What can hang from each mark:
G: L
F: A
L: A G
P: L S T
T: A G P
A: L T

Each row was made from one small tree. Brackets hold a mark, then the marks that hang from it, in alphabetical order. Every link used is in the known rows. Write each row's tree.
Known rows:
[A [L G] [T P]]: [ 0.96 -0.22 -1.05  0.78  0.29  0.86 -0.82 -1.01 -2.09 -1.17 -0.07  0.00
 -0.51 -3.06  1.03  1.62  0.55  1.62  2.22  2.44  0.92 -4.05  4.94  0.15
  1.28  1.26 -1.48 -0.30 -0.91  1.02 -0.74 -0.17]
[F [A L]]: [ 2.40  1.77 -0.10  1.64 -1.43  0.16  0.63 -0.32 -0.05 -0.55  0.43  1.05
  0.23 -3.67  1.05  1.83  0.50  1.31 -0.15  0.80  2.31 -1.59  2.65  1.11
  2.45  1.09 -1.63 -0.06 -0.55 -0.13 -0.55  0.21]
[P S [T [A L] G]]: [ 2.01 -0.83  0.33  1.14 -1.78 -0.05  1.00 -1.09 -1.24  2.61  1.02 -0.32
  2.15 -2.94  1.17  0.94 -0.13  2.41  0.10  0.41  0.86 -5.08  3.16  1.20
  1.85  0.82 -0.29  1.21 -0.45  0.31 -2.48  0.59]
[L [A [T G]]]: [ 1.65 -0.09  0.20  2.48  0.38  0.83  0.95 -0.31 -0.81  0.12 -0.63 -0.23
  0.86 -3.02  1.10  0.94  0.27 -0.43  1.93  1.18  1.26 -3.17  3.82  1.02
  1.25  0.84 -1.40  0.25 -0.21 -0.26 -1.62 -0.89]
[F A]: [ 1.81  1.68  0.53  1.42 -1.22  0.11  0.92  0.26  0.52 -0.05 -0.23  0.66
  0.57 -3.77  1.01  0.82  0.18  0.99 -0.49  0.55  2.05 -1.42  1.37  0.92
  1.82  1.34 -1.44  0.25 -0.27 -0.95 -1.26 -0.64]
[T A P]: [ 0.58 -0.94  0.93  0.52 -1.35 -0.67  0.41 -0.77 -0.39 -1.03 -0.71 -0.43
  0.88 -3.02  1.11 -0.01  0.37  2.23  0.50  1.46  1.49 -5.01  1.81  1.83
 -0.60  1.71 -1.01  0.79  0.27 -0.99 -2.84 -2.09]
[G [L [A [T P]]]]: [ 1.29 -0.38 -0.49  1.71 -0.01  0.48 -0.40 -0.06 -2.00 -1.02 -0.67  0.13
  0.30 -3.01  1.98  1.41  1.80  1.22  2.28  2.09  0.74 -2.86  4.80  0.83
  0.50  0.71 -1.37  0.48 -0.16  0.65 -1.23 -1.21]
[A L [T G [P S]]]: [ 1.36 -0.44 -0.33  1.17 -2.40 -0.38 -0.60 -1.76 -2.22  0.34  0.73 -0.77
  0.70 -3.52  1.96  2.14 -0.62  3.60  1.96  1.60  0.92 -4.49  4.54  1.25
  1.88  0.95  0.29  0.12 -0.51  0.92 -1.75 -0.03]
[A [L G] [T [P S]]]: [ 1.16 -0.35 -1.30  0.67 -0.10  0.34 -1.33 -0.81 -2.76  0.17  0.14  0.06
 -0.03 -3.06  1.77  1.88  0.74  3.37  2.58  2.21  0.58 -4.07  4.88  0.18
  1.77  1.19 -1.00 -0.36 -0.83  0.97 -1.67  0.24]
[A L T]: [ 1.49 -0.07 -0.88  1.53 -1.33  0.39  0.35 -0.81 -1.25 -0.86  0.44  0.33
  0.58 -3.69  0.79  2.41  0.14 -0.38  0.51  1.98  1.44 -1.32  3.14  0.02
  2.58  0.99 -1.81 -0.48 -1.04  0.62 -0.16  0.32]
[A [T P]]: [ 0.41 -0.48  0.00  0.70 -1.44  0.35 -0.18 -0.37 -1.26 -0.75 -0.20 -0.63
  0.47 -3.42  1.35  0.93 -0.37  1.28  0.89  2.08  1.01 -2.41  2.32  0.45
  0.98  1.62 -0.98  0.05 -0.27 -0.18 -1.40 -1.39]
[L [A T] G]: [ 1.55  0.07 -0.70  1.99  2.80  1.67  0.24  0.65 -1.36 -0.19 -1.29  0.73
 -0.02 -2.48  0.72  0.56  1.45 -0.53  2.71  1.63  0.85 -3.11  4.34 -0.08
  1.04  1.03 -2.53 -0.14 -0.51 -0.26 -1.50 -0.73]
[L [A [T [P S]]] G]: [ 1.17 -0.33 -0.79  1.50  2.21  1.12 -0.81  0.49 -2.37  0.79 -1.03  0.32
  0.10 -2.22  1.91  0.54  1.57  2.81  3.82  1.84  0.49 -4.35  4.96  0.38
  0.65  1.31 -1.44  0.04 -0.02  0.04 -2.63 -0.89]
[A [T [G L]]]: [ 1.41  0.02  0.26  1.44 -1.70  0.03  0.36 -1.03 -1.13 -0.80 -0.44 -0.64
  0.73 -4.15  0.76  1.68 -0.30  0.04  0.64  1.25  0.81 -3.22  3.78  0.66
  1.59  0.35 -0.64  0.69 -1.03  0.73 -0.92 -0.52]
[T [P L]]: [ 1.08 -0.85 -0.37 -1.04 -1.67 -0.59  0.14 -0.36 -0.27  0.99 -0.72  0.13
  0.14 -3.67  1.96  0.23  1.69  3.22  0.24  2.08  1.64 -2.65  0.53  0.68
  0.10  1.04 -1.33 -0.43 -0.04  1.32 -1.83 -1.29]
[A T]: [ 0.98 -0.12 -0.12  1.27 -1.21  0.50  0.61 -0.13 -0.59 -0.55 -0.32 -0.13
  0.87 -3.76  0.70  1.22 -0.19 -0.69  0.16  1.64  1.21 -1.16  1.75  0.06
  1.95  1.26 -1.63 -0.18 -0.86 -0.35 -0.93 -0.72]
[T [G [L A]] [P S]]: [ 1.56 -1.01  0.62  1.08 -1.02 -0.97 -0.96 -0.52 -1.62  0.65 -0.99 -0.04
  0.76 -3.25  3.00  1.08  1.63  4.89  2.37  1.14  0.98 -5.47  4.53  2.00
 -0.46  0.67  0.07  1.13  0.35  0.64 -3.04 -0.99]
[F [A [T [P S]]]]: [ 1.35  1.79  0.14  1.57 -1.95  0.18 -0.25 -0.18 -1.68  0.81  0.72 -0.32
  0.75 -3.37  1.93  1.13 -0.62  3.40  1.39  0.80  0.91 -2.47  3.22  0.97
  2.49  1.40  0.08  0.31 -0.08 -0.71 -2.21 -0.77]
[F [A L [T G]]]: [ 2.35  2.34  0.04  2.45 -1.70  0.60  0.72 -1.40 -0.95 -0.30  1.07 -0.31
  0.45 -3.67  0.78  2.15 -1.00  0.60  0.85  0.51  1.53 -2.98  4.64  1.31
  3.19  0.75 -0.46  0.33 -0.77  0.23 -0.49  0.31]

Write each row's tree:
[ 2.44 -0.10 -1.92  0.81  1.69  0.59 -0.08  0.45 -2.15  3.70 -0.97  1.15
  0.64 -2.79  2.00  0.84  3.01  2.65  3.27  1.49  0.48 -2.95  3.37 -0.35
  1.93  0.03 -1.71 -0.63 -0.77  1.49 -2.46  0.24] -> [P [L [A T] G] S]
[ 1.62 -0.36  1.18  1.16 -1.76 -0.95  0.91 -1.49 -0.33 -1.00 -0.95 -0.46
  1.26 -3.80  0.57  0.99  0.51  0.72  0.05  0.63  1.32 -5.82  3.39  2.00
  0.06  0.43 -0.74  1.65 -0.49 -0.10 -2.34 -1.11] -> [T A [G L]]
[ 1.74 -0.67  0.52  1.13 -1.32  0.66  1.68 -1.37 -0.40  0.86  0.81 -0.61
  1.48 -3.03  0.24  0.53 -0.34  0.10 -0.39  0.80  1.20 -4.91  3.12  1.20
  1.24  0.98 -0.99  1.23 -0.57  0.49 -1.36  0.02] -> [P [T [A L] G]]
[ 1.12 -0.66 -0.14  0.49  0.23 -0.21 -0.34 -1.20 -1.20 -1.35 -0.67  0.13
 -0.07 -2.64  0.87  0.56  1.16  2.55  1.50  1.86  1.47 -6.36  4.14  1.47
 -0.53  1.49 -1.68  0.69 -0.16  0.17 -2.24 -0.99] -> [T [A [L G]] P]
[ 1.31 -0.70  1.31  1.02 -1.21  0.68  1.86 -0.84  0.09  1.28  0.19 -0.92
  1.67 -3.02  0.03 -0.35 -0.73 -0.12 -0.60  0.57  0.91 -4.76  2.03  1.15
  0.85  1.05 -0.93  1.43 -0.37 -0.36 -2.06 -0.80] -> [P [T A G]]
[ 1.92 -0.41  0.71  1.44 -1.66 -0.71  1.09 -1.87 -0.17 -0.79 -0.18 -0.23
  1.14 -3.36  0.42  1.43  0.18  0.80  0.18  0.83  1.87 -5.55  3.22  2.03
  0.59  0.81 -1.05  0.96 -0.45 -0.10 -1.92 -0.36] -> [T [A L] G]
[ 1.23 -0.82 -0.82 -1.29 -0.28 -0.70 -0.76  0.02 -1.26  2.50 -1.18  0.66
  0.03 -3.35  2.42  0.15  2.33  5.32  1.65  1.80  0.90 -4.05  1.60  0.27
  0.32  0.82 -1.03 -0.45 -0.35  1.36 -2.90 -0.71] -> [T [P [L G] S]]
[ 0.81 -1.03  0.62  0.51 -1.92 -1.27 -0.23 -0.46 -1.05  0.45 -0.52 -0.21
  1.53 -3.00  1.95  0.20  0.45  4.20  0.87  1.14  1.25 -5.09  1.77  1.75
 -0.15  1.65 -0.41  0.82  0.35 -1.04 -3.78 -1.72] -> [T A [P S]]
[ 1.69  0.02 -0.21  1.68 -1.71  0.36  0.61 -1.64 -1.09 -0.61  0.38 -0.41
  0.53 -3.76  0.69  2.44 -0.62  0.03  0.74  1.53  1.38 -3.11  3.93  0.75
  2.18  0.71 -0.96  0.04 -1.03  0.82 -0.45  0.25] -> [A L [T G]]
[ 1.94 -0.48  0.65  1.55 -0.22 -0.16  0.43 -0.39 -0.34 -0.60 -1.29  0.33
  0.59 -3.60  1.50  1.32  1.61  0.80  1.00  0.99  1.54 -3.92  3.87  1.49
  0.02  0.40 -1.37  0.86 -0.24  0.44 -1.64 -0.74] -> [T [G [L A]]]
[ 0.94 -0.54  0.28  0.83 -2.44 -0.57 -0.91 -1.20 -2.28  0.24 -0.11 -0.99
  0.83 -3.84  2.26  1.63 -0.14  3.69  1.70  1.31  0.41 -4.68  4.38  1.21
  1.25  0.62  0.66  0.93 -0.47  0.73 -2.19 -0.81] -> [A [T [G L] [P S]]]
[ 1.90 -0.90 -0.07 -0.04 -0.89 -0.92 -0.07 -0.59 -1.23  3.07 -0.77  0.07
  0.72 -3.07  2.99  0.25  1.98  5.38  2.41  1.11  1.23 -5.13  2.59  1.64
 -0.01  0.50 -0.19  0.05  0.45  1.46 -3.40 -0.83] -> [T G [P [L A] S]]
[ 2.53 -0.59 -1.15  0.37 -0.21 -0.60  0.32  0.65 -0.88  3.57 -0.93  1.47
  1.21 -3.17  2.58  0.83  3.10  3.24  1.58  1.18  1.47 -1.65  1.02  0.38
  1.36  0.31 -1.77 -0.70 -0.19  1.12 -2.65 -0.09] -> [P [L A] S]
[ 1.75 -0.28 -0.30  1.08  0.48 -0.01  0.57 -0.85 -0.60 -1.08 -0.77  0.64
  0.41 -2.96  0.16  1.03  1.30  0.59  0.78  1.39  1.65 -4.86  3.34  0.93
  0.56  1.08 -2.33  0.42 -0.78 -0.12 -1.74 -0.25] -> [T [A [L G]]]
[ 1.08 -0.24 -1.22 -0.43 -0.46  0.12 -0.80 -0.41 -2.19  2.22 -0.41 -0.21
  0.29 -3.32  1.97  0.69  1.30  3.91  2.33  1.92  0.29 -3.54  2.86 -0.12
  1.54  0.64 -0.61 -0.42 -0.64  1.35 -2.33 -0.45] -> [A [T [P [L G] S]]]
[ 1.40 -0.73 -0.56 -0.85 -0.38 -0.84 -0.20 -0.73 -1.51  2.33 -0.97  0.08
  0.71 -2.79  1.88 -0.33  2.14  5.06  2.07  1.50  0.74 -6.24  2.32  1.19
  0.06  0.68 -0.77  0.38 -0.14  0.76 -3.85 -1.07] -> [T A [P [L G] S]]
[ 0.76 -0.17 -1.01 -0.40 -0.05  0.58 -0.18 -0.59 -1.56  1.01 -0.58 -0.33
 -0.22 -3.28  1.43  0.37  1.08  2.04  1.84  2.24  0.61 -3.41  2.88 -0.06
  1.08  0.86 -1.23 -0.39 -0.74  1.48 -1.49 -1.02] -> [A [T [P [L G]]]]
[ 1.31 -0.95 -0.02  0.68 -2.05 -1.26 -0.57 -1.06 -1.58  0.10  0.10  0.16
  1.22 -2.90  2.00  1.28  0.93  4.47  1.25  1.55  1.45 -5.25  3.03  1.90
  0.35  1.38 -0.70  0.64  0.03 -0.18 -2.97 -0.73] -> [T [A L] [P S]]
[ 0.62 -0.58 -0.21  0.79 -1.85 -0.23 -0.65 -0.16 -1.82  0.61 -0.05 -0.51
  0.94 -3.42  2.02  1.07 -0.30  3.06  1.25  1.85  0.83 -2.49  2.32  0.45
  1.55  1.52 -0.34 -0.03 -0.27 -0.25 -2.26 -0.95] -> [A [T [P S]]]
[ 2.40 -0.17 -1.62  1.03 -0.20  0.01  0.21  0.33 -1.79  3.63 -0.38  0.82
  1.34 -3.12  2.42  1.14  2.42  2.35  2.42  1.37  0.84 -1.39  2.19  0.05
  2.30  0.12 -1.34 -0.78 -0.51  1.36 -2.35  0.02] -> [P [L [A T]] S]
[ 1.91 -0.94 -0.97 -0.83 -1.62  0.28  0.84  0.53 -0.66  4.94  0.37  0.65
  1.71 -3.51  2.04  0.32  1.72  2.91 -0.31  1.15  0.61 -1.10  0.02 -0.74
  2.50  0.49 -1.12 -0.36 -0.68  1.85 -1.81  0.54] -> [P L S T]
[ 0.80 -0.60  0.50  0.89 -2.22 -0.42 -0.39 -1.04 -1.68  0.81 -0.03 -1.15
  0.93 -3.64  1.87  0.99 -1.01  3.38  1.45  1.17  0.68 -4.43  3.17  1.08
  1.40  1.11  0.48  0.32 -0.18 -0.10 -2.61 -1.09] -> [A [T G [P S]]]
[ 2.40  1.95 -0.36  1.30  0.37  0.67  0.34 -0.23 -0.35 -0.55 -0.09  1.14
 -0.30 -3.40  0.75  1.55  0.85  1.35  0.69  0.82  1.87 -2.84  3.71  0.61
  2.04  1.11 -2.01 -0.07 -0.72  0.15 -0.68  0.36] -> [F [A [L G]]]
[ 1.52  2.02  0.67  1.67 -1.97  0.26 -0.07 -1.25 -1.49 -0.63  0.52 -1.06
  0.21 -3.73  1.50  1.20 -0.74  2.27  1.45  0.75  0.79 -4.27  5.12  1.72
  1.82  0.71  0.49  1.13 -0.34  0.37 -1.34 -1.01] -> [F [A [T [G L] P]]]
[ 2.20  0.09 -0.82  1.31  0.02  0.44  1.14 -0.52 -0.89  2.20 -0.49  0.08
  0.79 -3.18  1.48  0.74  1.55  0.58  1.97  1.38  1.18 -2.78  2.87  0.58
  1.49  0.02 -1.41 -0.34 -0.47  1.54 -1.53 -0.33] -> [P [L [A [T G]]]]
[ 2.04 -0.89  0.27  1.18 -0.64  0.41  0.45  0.21 -1.30  2.82 -0.07  0.19
  1.60 -3.12  2.13  0.91  1.25  2.35  0.97  0.56  0.37 -3.59  3.66  0.57
  1.41  0.46 -0.54  1.11 -0.32  0.91 -2.11  0.20] -> [P S [T [G [L A]]]]
[ 2.25  2.41 -0.84  1.96  0.24  1.37  0.28 -0.61 -1.45 -0.51  0.52  0.52
 -0.20 -3.33  0.57  1.81  0.21  0.45  1.57  1.06  1.18 -2.63  5.03  0.30
  3.08  0.92 -1.62 -0.09 -1.01  0.26 -0.40  0.51] -> [F [A [L G] T]]
[ 1.56  0.15 -1.19  1.24  0.52  1.04 -0.18 -0.68 -1.59 -0.95 -0.17  0.55
 -0.21 -3.31  0.41  1.98  0.69 -0.24  1.36  2.05  1.07 -2.73  4.23 -0.27
  2.14  0.91 -2.20 -0.41 -1.38  0.92 -0.25  0.47] -> [A [L G] T]
[ 1.84  2.14 -0.86  0.54 -0.54  0.54 -0.33 -0.35 -2.00  2.37  0.32 -0.12
  0.13 -3.23  2.04  0.59  0.78  4.10  2.49  1.00  0.48 -3.50  3.81  0.48
  2.53  0.63 -0.25  0.00 -0.39  0.84 -2.15 -0.33] -> [F [A [T [P [L G] S]]]]
[ 1.47  1.83  0.66  1.74 -2.14 -0.04 -0.10 -0.91 -1.57  1.07  0.73 -0.95
  0.77 -3.53  1.95  0.91 -1.35  3.66  1.64  0.35  0.99 -4.13  3.95  1.57
  2.25  1.14  0.86  0.71  0.04 -0.45 -2.43 -0.74] -> [F [A [T G [P S]]]]
[ 1.32 -0.51  0.24  1.88 -0.18  0.23 -0.17 -0.44 -1.92  1.07 -0.33 -0.51
  0.88 -2.77  2.28  0.89  0.23  2.84  2.95  1.26  0.81 -4.35  4.25  1.32
  0.72  1.04 -0.29  0.31  0.28 -0.12 -2.77 -1.18] -> [L [A [T G [P S]]]]
[ 1.25 -1.01 -0.58 -1.05 -2.06 -1.25 -0.51 -0.08 -0.91  2.59 -0.61  0.33
  0.77 -3.63  2.71  0.57  1.85  5.34  0.77  1.69  1.27 -2.76  0.50  0.67
  0.65  0.91 -0.74 -0.51 -0.08  1.26 -2.71 -0.77] -> [T [P L S]]
[ 0.90 -0.27 -0.83 -0.13 -1.57  0.06  0.06 -0.70 -1.35  0.93 -0.01 -0.54
  0.43 -3.62  1.60  0.73  0.68  1.93  1.11  2.19  0.94 -2.31  1.87  0.28
  1.38  0.87 -0.94 -0.44 -0.53  1.28 -1.37 -1.06] -> [A [T [P L]]]
[ 1.25 -0.42 -0.35  0.01 -2.32 -0.51 -0.12 -1.30 -1.83  2.56  0.07 -1.10
  0.91 -3.70  2.22  0.87  0.04  3.98  1.79  1.38  0.58 -4.22  2.71  0.86
  1.65  0.43  0.50 -0.01 -0.38  1.43 -2.45 -0.65] -> [A [T G [P L S]]]
[ 1.27 -0.85  0.83  0.92 -0.55 -0.42 -0.29 -0.69 -0.88 -0.90 -1.09 -0.21
  0.04 -3.27  2.14  0.80  1.50  2.87  1.82  1.44  1.28 -5.39  4.58  1.93
 -1.05  0.83 -0.79  1.15  0.21  0.69 -2.16 -1.48] -> [T [G [L A]] P]
[ 2.19 -0.50 -1.31 -0.14  2.53  1.92  1.14  0.80 -0.70  3.58 -0.67  1.10
  0.26 -2.41  1.16 -0.56  3.05  0.47  1.43  1.52  0.59 -2.69  2.50 -0.70
  1.03  0.43 -2.76 -0.33 -0.59  2.04 -1.24  0.12] -> [P [L A G] T]
[ 0.76 -0.77  1.62  0.73 -1.72 -0.82  0.60 -1.66 -0.20 -0.69 -0.66 -1.23
  0.88 -3.14  0.91 -0.05 -0.49  2.59  0.62  0.97  1.53 -7.05  2.69  2.51
 -0.87  1.38 -0.17  1.44  0.31 -0.79 -3.19 -2.02] -> [T A G P]
